What can hang from each mark
j961: j407
j836: j407
j444: j748
j748: j444 j836 j837 j961
j407: j961
j738: j748
j905: j837
j837: j748 j905

Every row comes from one small tree of marks. The marks that hang from a mark follow it in brackets, in the order of their numbers. Every link used is in the known rows. Which tree was each row made from?
Known rows
j407(j961): [ 40  -6  17  19   7   1  -4  22 -10  14  17 -18  -3  24   2  -7  15 -25
  11  14   3  20]
j837(j748(j961) j905): [ 23  19 -25 -42  -6 -10  12  38  -3  21  14 -13 -56  53  -3 -39  16 -12
 -19 -26 -17  28]
j738(j748): [ 11  10 -22  18   8 -14  17 -14 -15   3 -14 -10   5   6  14 -11  16  13
 -16  -1 -11 -18]
j444(j748(j837(j905) j961)): [ 53   0 -42 -62  12 -25  38  49  22  50  32  -9 -13  68  -8 -28  31 -12
 -26 -15  31  29]
j836(j407): [-25 -16  -8  14 -10   1   8   4  15  28  12  12  28  30  13   6   2 -17
  15  11 -39  15]
j836(j407(j961)): [ 15 -23   8  33  -4   4   4  24   4  37  26  -6  25  51  14  -3  15 -43
  25  24 -35  33]
j837(j748 j905): [ 32  -9 -30 -39 -24 -27  26  15 -22 -14   2 -14 -44  28  -5 -24  35 -28
  -5 -14 -12  10]
j748(j836 j837(j905) j961): [  4 -33 -14 -53  12 -33   5  25  47  39  47  31 -35  34 -10 -22   0  26
 -22 -19   4  52]
j748(j836): [-21 -22   7  -7  12  -4 -14 -18  18  -7  19  12 -17 -15  13 -10 -20  15
  -6  -4  -5  15]
j738(j748(j444 j837)): [  8 -25 -21 -28  -6 -56  27  35  17  37 -11   4  37  45  20  20   5   9
 -17   2 -10  13]
j905(j837(j748(j444 j961(j407)))): [-27  42 -36 -43 -32   1  19  47  18  60  -7  21  31 104  22 -34 -74 -26
  -8   0 -70  71]
j748(j836 j837(j905) j961(j407)): [ -3 -35 -28 -37  -3 -15  -1   7  35  62  39  50 -12  50  -5 -26 -13  10
   1 -10 -25  69]
j444(j748(j836)): [  8  -4 -18 -23  20  -7  11 -18  16   0  24 -12 -11   8  30 -25  -8  -4
 -17  -7  19   9]
j444(j748(j836 j837(j905))): [ 44 -50 -45 -68   6 -43  38   1  26  12  39   4 -20  31   7 -23  30 -13
 -20  -7  32  27]
j837(j748(j444)): [ -8   3  -2 -41 -18 -25   7  40   4   5 -10 -18   1  46  30   3 -11 -25
  -2  -7 -21  23]
j444(j748(j837 j961(j407))): [ 28  27 -38 -36  10   9  10  33  21  96  33  15  34  76   8 -18 -17 -17
   6  -7 -13  42]
j961(j407): [ -2   1 -12  15 -14  20  -6 -20 -10  21  -6  20  26  18   6  -6 -15 -19
  23  12 -30  18]
j837(j748(j961(j407))): [  0  44 -20 -15  -7  24 -14  23  -5  64  14  13  -6  60  16 -27 -27 -17
  15 -18 -61  40]
j748(j837): [ 12 -17 -13 -35  -5 -25   7  31  19  33  19  21  15  15 -13  17   5   7
   6  -6  -4  12]
j444(j748): [ 26  18 -22 -15   9   2  20   4  -6   4   3 -26   5  21  16 -15  13 -22
 -13   0  26  -7]
j444(j748(j836 j837 j961(j407))): [  8  10 -34 -45  20   0  -1   9  41  89  54  31  17  61  24 -26 -31  -1
  -2 -12 -19  56]

Which tree is each row?
[-50  -7  24 -22  22  -9 -21  25  49  25  16   3  -8  29  34 -11 -51  21
 -25 -12 -10  49]  j748(j444 j836 j961)
[  2  -1 -18 -50   6 -17   0  19  16  13  33  -1 -72  36  10 -49   2   4
 -24 -31 -21  42]  j837(j748(j836 j961) j905)
[-35   8   7   2  -1  13 -11  27  22  53 -11  10  33  63  22  -5 -51 -10
   1   4 -34  55]  j748(j444 j961(j407))
[ 34  27 -26 -54  23 -10  17  53  33  77  37  -2  10  60   5 -11   1   2
 -18 -17  19  23]  j444(j748(j837 j961))
[ 24 -14 -21 -46   2 -27  20  47  27  45  27  17 -19  46 -24 -11  23   8
 -16 -14   8  36]  j748(j837(j905) j961)
[ -6  57 -35 -50 -14  -4  19  41  16  46  14  12  -8  68  -3 -43 -42  -1
 -23 -16 -46  36]  j905(j837(j748(j961)))
[-62  -9   1 -36   0 -19  -9  49  53  63  31   7   0  81  55 -12 -48 -10
  -6 -16 -74  70]  j837(j748(j444 j836(j407) j961))
[  8 -28 -28 -21  11 -47   8 -11  21  32  28  27   3   7  14  -5   3  36
 -16  -9 -17  10]  j738(j748(j836 j837))
[-66 -53  10  -5  -6 -19  -1  11  48  21  11  16  32  36  47  11 -34 -10
   1  11 -46  48]  j748(j444 j836(j407))
[-28 -57  25  14   1 -18  -7  31  41  33  31  -4  30  59  50   2 -17 -33
  13  26 -39  66]  j748(j444 j836(j407(j961)))
[-25  38 -29 -53  -3  -9   2  20  36  35  36  26 -25  48  12 -52 -63  18
 -31 -22 -52  50]  j905(j837(j748(j836 j961)))
[-53 -33  -7 -33 -19 -30   0  27  36  30  19   7  11  55  55   0 -32 -28
   7  -2 -68  53]  j837(j748(j444 j836(j407)))
[-19  18  -9  10  36  -5 -10 -12  22  30  19   5 -23  15  25 -37 -20  44
 -37 -18 -25  15]  j738(j748(j836 j961))
[ 18  43 -26  -1  17  34   5   7   2  58  13  -4  19  61  21 -35 -22 -25
  -1  -4 -13  27]  j444(j748(j961(j407)))
[ 24 -52 -43 -33   1 -59  28 -14  13   9  21  21 -22  16   2 -22  36  22
 -27  -7  -2  14]  j738(j748(j836 j837(j905)))
[  1   4 -26 -37 -25 -10  12  41   2  37 -10  -4 -10  90  21 -31 -16 -39
  -2 -10 -45  65]  j837(j748(j444 j961(j407)) j905)
[-10 -44 -14 -56 -20 -48  17  22  13 -25   3 -12 -42  35  29 -22   1 -22
 -18 -13 -12  44]  j837(j748(j444 j836) j905)
[-16 -50  -3 -64   6 -51  10  51  62  37  30  22 -15  56   9  -9 -15  17
 -30 -16   4  67]  j748(j444 j836 j837(j905) j961)
[-31 -95 -20 -48 -22 -61  29  32  56  34  23  32  21  63  22  13   2 -18
  -3  10 -27  65]  j748(j444 j836(j407) j837(j905))
[ -4   2 -26 -12   1 -26  11  40  24  91  -3  24  52  86  26   0 -26   8
  -7   0 -44  49]  j738(j748(j444 j837 j961(j407)))
[-13  14 -31 -56 -36 -32  36  40  16   6 -15   1  20  66  16 -14 -44 -25
 -19   2 -36  35]  j905(j837(j748(j444)))
[-35 -26 -26  27   8 -18   8 -29  17  26  17  17  13  22  39 -17  -4  11
  -8   4 -55  11]  j738(j748(j836(j407)))
[  4  10 -17 -23  -2   4  -7  30  25  90  26  44  30  54  -6  -1 -25   4
  17  -8 -38  47]  j748(j837 j961(j407))
[ 12 -61 -23 -51  -8 -47  16   3  30   5  32  28 -23  11 -10  -9  19  11
  -9  -8  11  33]  j748(j836 j837(j905))
[-24 -17 -27 -35  -9 -15   7  23  31  43  42  13 -41  64  22 -45   2 -13
  -8 -21 -62  57]  j837(j748(j836(j407) j961) j905)
[ -5  59 -46 -30 -28  16  11  21   5  62  12  32  16  82   1 -47 -58 -16
   0  -7 -72  53]  j905(j837(j748(j961(j407))))
[-13  -5   7 -48   8 -31   1  77  51  66  13  12  25  62   8  18 -29  11
 -13 -12  -9  48]  j748(j444 j837 j961)
